What can hang from each mark:
Z851: Z387
Z608: Z37
Z120: Z139
Z955: Z37 Z211
Z387: Z851 Z856
Z139: Z120
Z211: Z120
Z856: Z37 Z387
Z37: Z608 Z856 Z955

Every row comes from one small tree of marks. The marks that hang from a mark follow it in brackets, in the order of their numbers. Every link used is in the known rows. Which tree was each row made from?
Known rows:
Z608{Z37{Z955{Z211{Z120{Z139}}}}}: [35.5 -9.5 -1.3 -6.0 32.6 35.2 -40.2 9.8 -25.4 35.7 21.2 -25.4 17.9 21.6 -16.2 -11.8 8.6 24.6 -58.5 29.4 2.8]
Z851{Z387{Z856{Z37}}}: [21.1 12.0 1.2 15.0 -11.7 21.5 4.8 -17.7 12.5 -8.1 9.4 -25.8 -2.4 -21.8 24.8 9.0 -11.0 8.0 -13.0 7.4 6.5]
Z851{Z387{Z856{Z37{Z955}}}}: [43.0 -0.6 -2.1 0.7 -4.0 31.8 -1.6 -14.1 4.6 2.9 8.5 -42.8 1.8 -13.5 17.9 8.8 -8.7 0.2 -17.6 15.3 14.9]
Z120{Z139}: [0.5 4.4 -0.2 20.2 1.1 -5.0 -15.8 -11.8 2.6 -4.5 -2.4 9.7 14.0 -0.1 -2.9 -15.8 6.0 12.5 -40.7 16.8 -2.8]
Z37{Z955}: [23.9 -5.6 -8.4 -3.7 8.1 17.5 -13.1 -10.0 -0.3 3.1 -2.4 -21.1 7.5 3.8 -3.1 -4.8 4.1 11.8 -29.8 21.2 11.1]
Z139{Z120}: [-14.1 13.3 -3.2 4.6 -1.7 -3.3 -17.8 -12.6 3.6 -5.6 -4.6 11.2 19.3 -5.6 -2.5 -17.2 18.5 23.3 -28.1 17.5 -2.5]
Z387{Z851}: [12.9 0.5 -6.9 -0.5 2.2 -4.4 0.6 -19.1 6.7 -2.3 -1.2 3.2 2.4 -4.3 13.0 14.1 0.6 15.3 -23.4 18.8 -0.3]
Z856{Z387}: [-9.9 0.1 2.2 19.6 11.8 -0.5 -2.8 -11.9 19.5 6.5 4.9 0.8 -9.9 -19.5 7.4 -3.2 0.4 18.8 -21.9 13.4 16.3]
Z955{Z211}: [14.8 9.6 5.8 -0.3 9.9 18.5 -15.2 -1.1 5.0 -3.2 3.2 -10.1 -0.7 -7.8 -3.3 -3.3 -0.2 28.9 -27.2 19.9 3.2]
Z608{Z37}: [-4.5 -8.2 -7.2 8.9 13.4 17.0 -3.7 -11.7 -10.6 4.7 8.1 -17.9 0.0 2.3 5.1 2.8 2.0 20.7 -20.3 13.0 6.5]
Z37{Z856 Z955{Z211}}: [47.0 4.0 -0.5 -16.4 20.8 18.6 -5.4 5.7 -24.3 0.1 -1.5 -21.6 -7.7 8.5 -12.5 13.2 7.7 15.8 -29.3 24.0 17.3]
Z608{Z37{Z856{Z387} Z955{Z211}}}: [27.7 -21.6 2.4 -8.4 42.4 19.4 2.2 9.8 -30.6 28.2 14.7 -31.2 -23.9 0.4 -6.2 20.9 6.8 16.9 -19.7 23.5 33.6]
Z37{Z608 Z856}: [13.6 14.4 -15.4 5.5 12.1 3.3 17.9 -3.8 -32.4 -14.8 4.0 -9.4 -23.8 2.8 3.2 18.1 16.9 12.0 -22.9 4.1 12.3]
Z856{Z37}: [12.2 5.9 -1.1 8.8 4.4 21.1 2.3 -15.2 0.9 -21.4 14.4 -17.1 -1.9 -13.4 4.8 -4.0 -3.5 21.9 -21.0 9.5 8.1]
Z387{Z856{Z37}}: [14.0 14.1 -2.7 14.2 -10.2 21.3 1.1 -20.8 3.7 -21.1 3.6 -24.6 -7.9 -12.2 11.0 -9.8 -10.3 14.8 -11.5 8.8 7.1]
Z955{Z37 Z211}: [10.1 17.3 17.7 -7.4 4.9 6.2 -23.0 5.0 -6.9 14.6 1.3 -12.9 -8.9 -9.0 6.3 -1.4 8.5 32.0 -23.0 25.3 7.7]
Z387{Z856}: [4.1 15.8 -4.7 15.1 -13.1 7.7 -5.5 -19.4 9.5 -7.4 -11.4 -10.6 -2.6 -3.6 9.6 -10.8 -5.0 11.5 -16.1 11.7 2.0]
Z211{Z120{Z139}}: [6.1 19.4 -4.3 18.5 3.5 6.1 -28.4 -9.9 0.9 5.6 7.4 12.2 21.8 10.5 -4.9 -18.4 7.0 21.8 -57.9 16.5 -12.3]
Z37{Z856{Z387} Z955{Z211}}: [34.9 -4.7 5.7 -7.8 30.3 10.3 -1.2 7.4 -13.4 14.0 5.4 -17.5 -20.2 -5.8 -8.5 13.7 5.8 14.4 -24.8 24.1 30.0]
Z387{Z851 Z856{Z37}}: [24.8 6.5 -5.7 3.5 -9.3 9.5 9.7 -25.2 1.5 -14.7 4.7 -17.2 -10.6 -11.6 21.5 8.5 -11.2 11.1 -9.2 13.5 5.1]
Z608{Z37{Z856 Z955}}: [28.1 -14.8 -13.2 -7.7 24.5 16.4 6.4 -4.7 -40.9 6.3 2.9 -29.6 -7.5 17.6 -4.2 17.6 9.5 7.0 -22.7 17.3 19.0]
Z851{Z387{Z856{Z37{Z608}}}}: [22.7 11.6 -6.8 13.1 -4.1 26.6 13.8 -10.9 -3.6 -5.0 18.9 -36.0 -17.7 -22.5 26.9 16.1 -1.0 5.9 -13.0 0.3 12.7]

Which tree is each row?
[8.9 14.4 12.1 -2.2 26.8 -5.6 5.1 16.3 -32.8 22.9 13.0 -12.9 -48.5 -16.7 11.2 24.5 22.6 24.2 -16.3 15.3 30.7]
Z955{Z37{Z608 Z856{Z387}} Z211}
[17.6 32.4 13.7 -8.7 7.5 19.7 -37.1 6.5 -7.7 24.4 12.0 -9.5 -0.8 -0.2 3.9 -4.0 11.7 41.6 -40.6 25.5 -0.5]
Z955{Z37 Z211{Z120}}
[9.6 21.8 -3.7 -1.6 7.7 -9.6 9.6 1.8 -45.4 2.0 1.6 -11.5 -30.9 0.7 13.0 20.5 25.7 15.4 -19.6 9.3 16.0]
Z955{Z37{Z608 Z856}}
[59.3 -7.2 0.4 -20.4 6.6 30.5 -5.0 -8.5 -6.0 3.8 8.4 -40.0 -9.9 -7.4 7.2 9.4 -11.2 12.8 -15.4 27.9 15.8]
Z387{Z851 Z856{Z37{Z955{Z211}}}}
[31.8 -23.7 -3.2 -6.7 23.1 11.0 7.3 -13.7 5.0 10.8 20.0 -22.2 -12.6 -19.2 12.7 16.2 -4.0 9.7 -19.2 22.3 27.7]
Z856{Z37{Z955} Z387{Z851}}
[53.9 9.2 -7.4 -17.8 30.7 58.1 -17.4 11.1 -23.8 7.4 38.2 -47.7 -9.1 0.5 -8.7 1.0 8.3 31.5 -44.8 17.5 16.0]
Z856{Z37{Z608 Z955{Z211{Z120}}}}
[34.1 -14.9 -16.4 -9.5 31.0 -6.9 23.4 -2.4 -27.9 17.4 9.8 -14.4 -32.9 -3.3 11.3 38.7 16.4 -0.7 -21.4 15.9 31.7]
Z37{Z608 Z856{Z387{Z851}} Z955}
[47.5 -6.1 -3.7 -15.6 27.6 46.5 -4.4 9.1 -22.6 -1.6 26.6 -51.4 -17.2 -9.7 -6.0 4.1 7.0 22.0 -26.7 16.5 25.2]
Z856{Z37{Z608 Z955{Z211}}}
[10.6 -1.5 -4.4 5.5 16.4 -21.3 21.4 -14.2 -4.7 4.3 1.5 13.8 -22.0 -10.4 15.0 32.1 5.3 9.5 -17.0 14.8 16.6]
Z37{Z856{Z387{Z851}}}
[11.0 -10.5 0.5 7.6 16.3 1.3 13.5 -17.5 11.9 -0.4 21.1 -4.6 -16.9 -27.4 19.4 16.2 -5.8 17.9 -15.3 14.9 19.5]
Z856{Z37 Z387{Z851}}
[49.8 0.4 -4.5 -11.0 13.1 46.9 -2.8 3.4 -20.7 -1.3 16.9 -58.3 -23.6 -8.4 0.0 -2.2 -0.3 14.6 -17.9 15.4 24.1]
Z387{Z856{Z37{Z608 Z955{Z211}}}}
[36.8 -0.3 -13.6 -0.9 4.7 36.0 3.7 -9.3 -18.8 -6.5 11.8 -51.6 -19.1 -5.0 7.2 -3.2 1.4 4.3 -16.6 10.1 22.9]
Z387{Z856{Z37{Z608 Z955}}}
[34.6 -15.6 2.5 -6.6 37.6 38.5 -0.7 11.1 -10.8 12.4 34.0 -46.1 -30.5 -23.6 -1.7 5.5 5.9 21.4 -22.5 16.5 37.6]
Z856{Z37{Z608 Z955{Z211}} Z387}
[35.2 -5.7 -3.1 -8.6 38.4 15.1 7.3 16.2 -28.2 17.0 14.0 -27.9 -35.5 -7.2 -5.4 21.6 15.5 12.3 -24.5 17.4 35.6]
Z37{Z608 Z856{Z387} Z955{Z211}}
[6.2 5.6 -0.5 -3.1 19.2 -28.9 21.1 -0.7 -33.2 22.5 8.6 1.4 -45.4 -12.2 28.1 40.6 22.5 10.5 -13.3 13.3 26.5]
Z955{Z37{Z608 Z856{Z387{Z851}}}}
[15.3 -24.0 -8.0 1.0 34.9 9.4 10.4 -3.1 -29.1 22.0 10.4 -24.3 -21.0 4.1 0.4 19.9 7.6 7.1 -17.8 17.3 32.3]
Z608{Z37{Z856{Z387} Z955}}
[53.5 18.8 -4.9 -18.9 23.1 31.3 -18.2 7.5 -26.3 10.9 8.3 -19.5 -0.1 17.2 -15.0 10.3 9.6 25.6 -46.8 24.4 8.5]
Z37{Z856 Z955{Z211{Z120}}}
[47.9 -8.6 -17.8 -11.0 5.5 24.4 12.1 -13.7 -20.8 0.1 12.2 -44.5 -21.5 -4.5 17.1 15.9 0.5 0.9 -14.1 14.3 20.5]
Z387{Z851 Z856{Z37{Z608 Z955}}}
[43.6 10.8 -8.8 -16.6 27.9 44.5 -25.9 13.0 -17.2 21.7 21.5 -34.8 -3.8 9.3 -10.4 0.3 13.5 28.4 -49.1 20.3 10.5]
Z37{Z608 Z955{Z211{Z120}}}
[46.8 -6.9 -9.7 -10.4 -2.9 19.3 3.7 -21.7 -3.6 -3.2 3.4 -33.7 -6.0 -3.6 14.4 9.1 -8.7 2.7 -13.6 20.9 14.8]
Z387{Z851 Z856{Z37{Z955}}}
[25.5 -30.5 -11.1 -9.3 36.2 -3.6 18.4 -7.2 -30.2 28.7 10.4 -18.2 -22.1 4.5 11.1 37.9 6.4 2.8 -15.5 22.5 29.9]
Z608{Z37{Z856{Z387{Z851}} Z955}}
[26.0 5.7 -13.7 3.0 -1.2 14.4 18.8 -17.8 -12.5 -12.3 12.7 -27.3 -25.3 -12.2 23.5 15.2 -1.0 8.7 -9.0 6.6 10.8]
Z387{Z851 Z856{Z37{Z608}}}
[12.1 -2.3 -12.0 4.2 23.9 -17.5 30.2 -5.2 -21.4 7.2 10.1 2.9 -37.0 -11.5 17.6 39.1 13.7 7.4 -16.3 8.2 22.1]
Z37{Z608 Z856{Z387{Z851}}}
[21.6 23.1 7.2 -11.4 16.7 2.2 0.9 14.9 -47.0 7.8 6.7 -17.6 -35.1 -2.7 6.3 21.8 23.6 24.1 -20.3 16.0 18.2]
Z955{Z37{Z608 Z856} Z211}
[19.7 6.6 17.3 -11.4 20.3 -21.6 3.8 4.4 -18.5 27.3 4.1 4.6 -34.7 -15.2 18.2 34.8 10.8 22.3 -14.5 26.3 21.9]
Z955{Z37{Z856{Z387{Z851}}} Z211}
[53.2 9.7 0.8 -17.0 22.8 54.0 -26.1 4.1 -8.2 5.1 27.3 -37.5 5.8 1.2 -10.8 -5.9 -0.4 35.0 -44.6 25.1 11.0]
Z856{Z37{Z955{Z211{Z120}}}}
[47.1 1.6 -6.5 -19.5 35.9 39.3 -14.6 9.8 -42.7 23.7 17.2 -33.3 -3.5 24.5 -12.8 16.8 10.3 27.9 -41.1 23.9 12.1]
Z608{Z37{Z856 Z955{Z211{Z120}}}}
